Each row was made from one walk, in order. Every step used is in the known rows, and no mark comes twice. Write each row's walk.
Known rows:
tupu, varug, ligi: [-6  4 10 11  8  3 -3  4 12 -7 23 -3  6 -3  8  8  8  6 -4 -5]
nutup, ligi, tabifuz, bosit, varug, tupu: [  3  11 -23 -22  -5  -5   9  -1 -11  -3  -2  -9  12  15  -3   5   5  19
   6  -1]
varug, tabifuz, bosit: [ -2  -5 -17  -5  -2   1   1 -19   4  -8   2  -3  -6  -9   0   0   4  -8
   8  10]
tabifuz, ligi, nutup, tupu, varug: [-16   1  33  15   2   3 -26  -1   0   5   4   7  -3   4   2  -8 -15 -26
 -16   7]
varug, tabifuz: [-1 -1 -7 -1  4  4 -6 -9  9 -2 11 12  1 -9  2 -5  1 12  1  6]
tabifuz, bosit, varug, ligi: [ 20   3  -2  -4  -6   0  24  12   0  -4 -13 -33 -10   0   0  25  21  -4
   9  -2]
tabifuz, varug, ligi, nutup, tupu: [11  1  2 -8 -5 -4  4 13  1 15 -8 -9 -6 -6 -2 -4 20 11  2 -9]
varug, ligi, nutup, tupu: [ 6  4 13  4  1  1  1 28 -2 16  6  7 -6 -5 -4 -3 11 10 -6  7]
ligi, tabifuz, bosit: [ -3 -10 -16  -4  -2  -6  -2 -20  -2  -4   0   2   5  -7  -3  -8  -4  -9
  10   2]
ligi, nutup, tupu, varug, tabifuz: [-16   2   7   9   0   0 -10   3   3  -1  14  22   1   4   0  -7  -9  -5
 -14  -3]
tabifuz, bosit, varug: [ 17   8   5  -4  -4  -2   3   3   7  -2  -5 -15  -4  -1   1  18  13  -6
   5  -4]
tabifuz, ligi, nutup: [ -6  -7  20   9   4   0 -15   2   0   9 -12 -11 -13  -8   3 -21   5 -25
 -13  20]
tupu, varug, ligi, tabifuz, bosit: [-13 -12 -17   3  -1  -5  14 -17  -5 -16   2 -15   4   2   2   4  -1 -17
   6  -7]
varug, tupu: [  7  16  12  -7   9   2 -22  -7   5  15  13  17   8  -3   3  -9  -6  29
   0  13]
bosit, tabifuz, varug, ligi: [ 13  -8 -25 -12   0  -3  20  -1  -1   5 -19 -10  -1  -6   0  -4  11  17
  16 -14]
tupu, varug, ligi, tabifuz: [-12  -7  -8   7   4  -2   7  -6   0 -11  11  -1  12   2   4   0  -4   2
   0 -10]
ligi, nutup: [ -2   1  14   8   6  -5 -13  14   9  11   9   6  -3 -12   2 -19  16  -1
 -13   8]
bosit, tabifuz, varug, ligi, nutup, tupu: [ 11  -7 -15 -10  -6  -6  21  17 -11  17 -26  -1  -7   0  -8 -11   7  12
   8 -12]
bosit, varug: [18 13 14  0  2  1 -4 14 12  3  4 -1  4 -2  3 14 11 13 -1 -9]
ligi, nutup, tupu, varug, tabifuz, bosit: [-17  -3  -1   5  -6  -3  -3  -6  -1  -7   4   6  -7   5  -3  -3  -6 -24
  -7   0]

Which walk is each row?
[-16  -7  15  12   1   1  -9   2 -12   7 -16  14  -5  10  -4 -15 -28 -25
 -11   3]
bosit, tabifuz, ligi, nutup, tupu, varug
[-14   1  -2   8   5   3 -10 -14  13 -14  21  13   7  -2   7  -1  -5   1
  -5  -5]
tupu, varug, tabifuz
[ 15  -2 -11  -6  -3  -3  26  14  -7  -2 -16 -16   4   4  -2  13   8  11
   7 -11]
bosit, varug, ligi, tabifuz
[ -5  15  23  10   6   4 -29  -3  15   0  37  32  15   0   4   9 -15  13
  -4 -11]
nutup, tupu, varug
[-12  -5 -28  -8   1  -5  -3  -8   1 -10  23   3  12  -5  -1  -6  11   7
   6   0]
nutup, ligi, tabifuz, bosit
[-12   1 -19  -4   7  -2 -11   3   5  -5  33  18  20  -5   1 -10   8  26
   0  -4]
nutup, ligi, tabifuz
[-19  -7   6   9   3   7 -13 -30   5 -15  -1  -5  -3   2   8  -3 -16 -23
  -6   7]
tupu, varug, tabifuz, ligi
[-14   0  13   6   0  11 -19 -26   0  -9   6  13   0   7   3   6 -30 -14
  -2   4]
nutup, tupu, varug, tabifuz, ligi
[ -1  -8   9   3   0   2  -6   8 -16  18 -25  14 -11   3  -9 -21 -22 -14
  -4  13]
bosit, tabifuz, ligi, nutup, tupu
[  7  -2  12  -2  -9   5   6   9 -11   6 -35 -11 -18  10  -5   4  -9 -20
  -7   7]
bosit, varug, tabifuz, ligi, nutup, tupu
[ 22   9   7  -1   0   3  16  23   5   2  -4 -18  -2   0   3  22  20  16
   3  -6]
bosit, varug, ligi
[ -5  -8  -1   0   2   9  -8 -23   0  -4 -10  -5  -9  -6   3  -6 -10 -12
   2  19]
varug, tabifuz, ligi
[ -8  -1  -2   5   1   2   1  -3  -5  -5  16  16  15   6  -1   8 -18  11
   4 -13]
nutup, tupu, varug, ligi, tabifuz
[14  6 -5 -5 -2  3 10  5  7 -5 -7 -3 -2  1  1 13  6 10  2 -5]
bosit, varug, tabifuz
[ 14   7 -12 -19  -7  -6  11 -13 -14   4 -24 -11   4  13  -6   4  -9   3
  10   1]
ligi, tabifuz, bosit, varug, tupu
[ 19   4   8  -3 -11  -3  24  31  -9   9 -21 -23 -17   6  -8  19  18 -10
   1  -1]
tabifuz, bosit, varug, ligi, nutup, tupu
[  1  -7 -14  -2   3  -2  11   0  -4   0   2   0   6  -6  -1  -4   2  13
   7   0]
varug, ligi, tabifuz
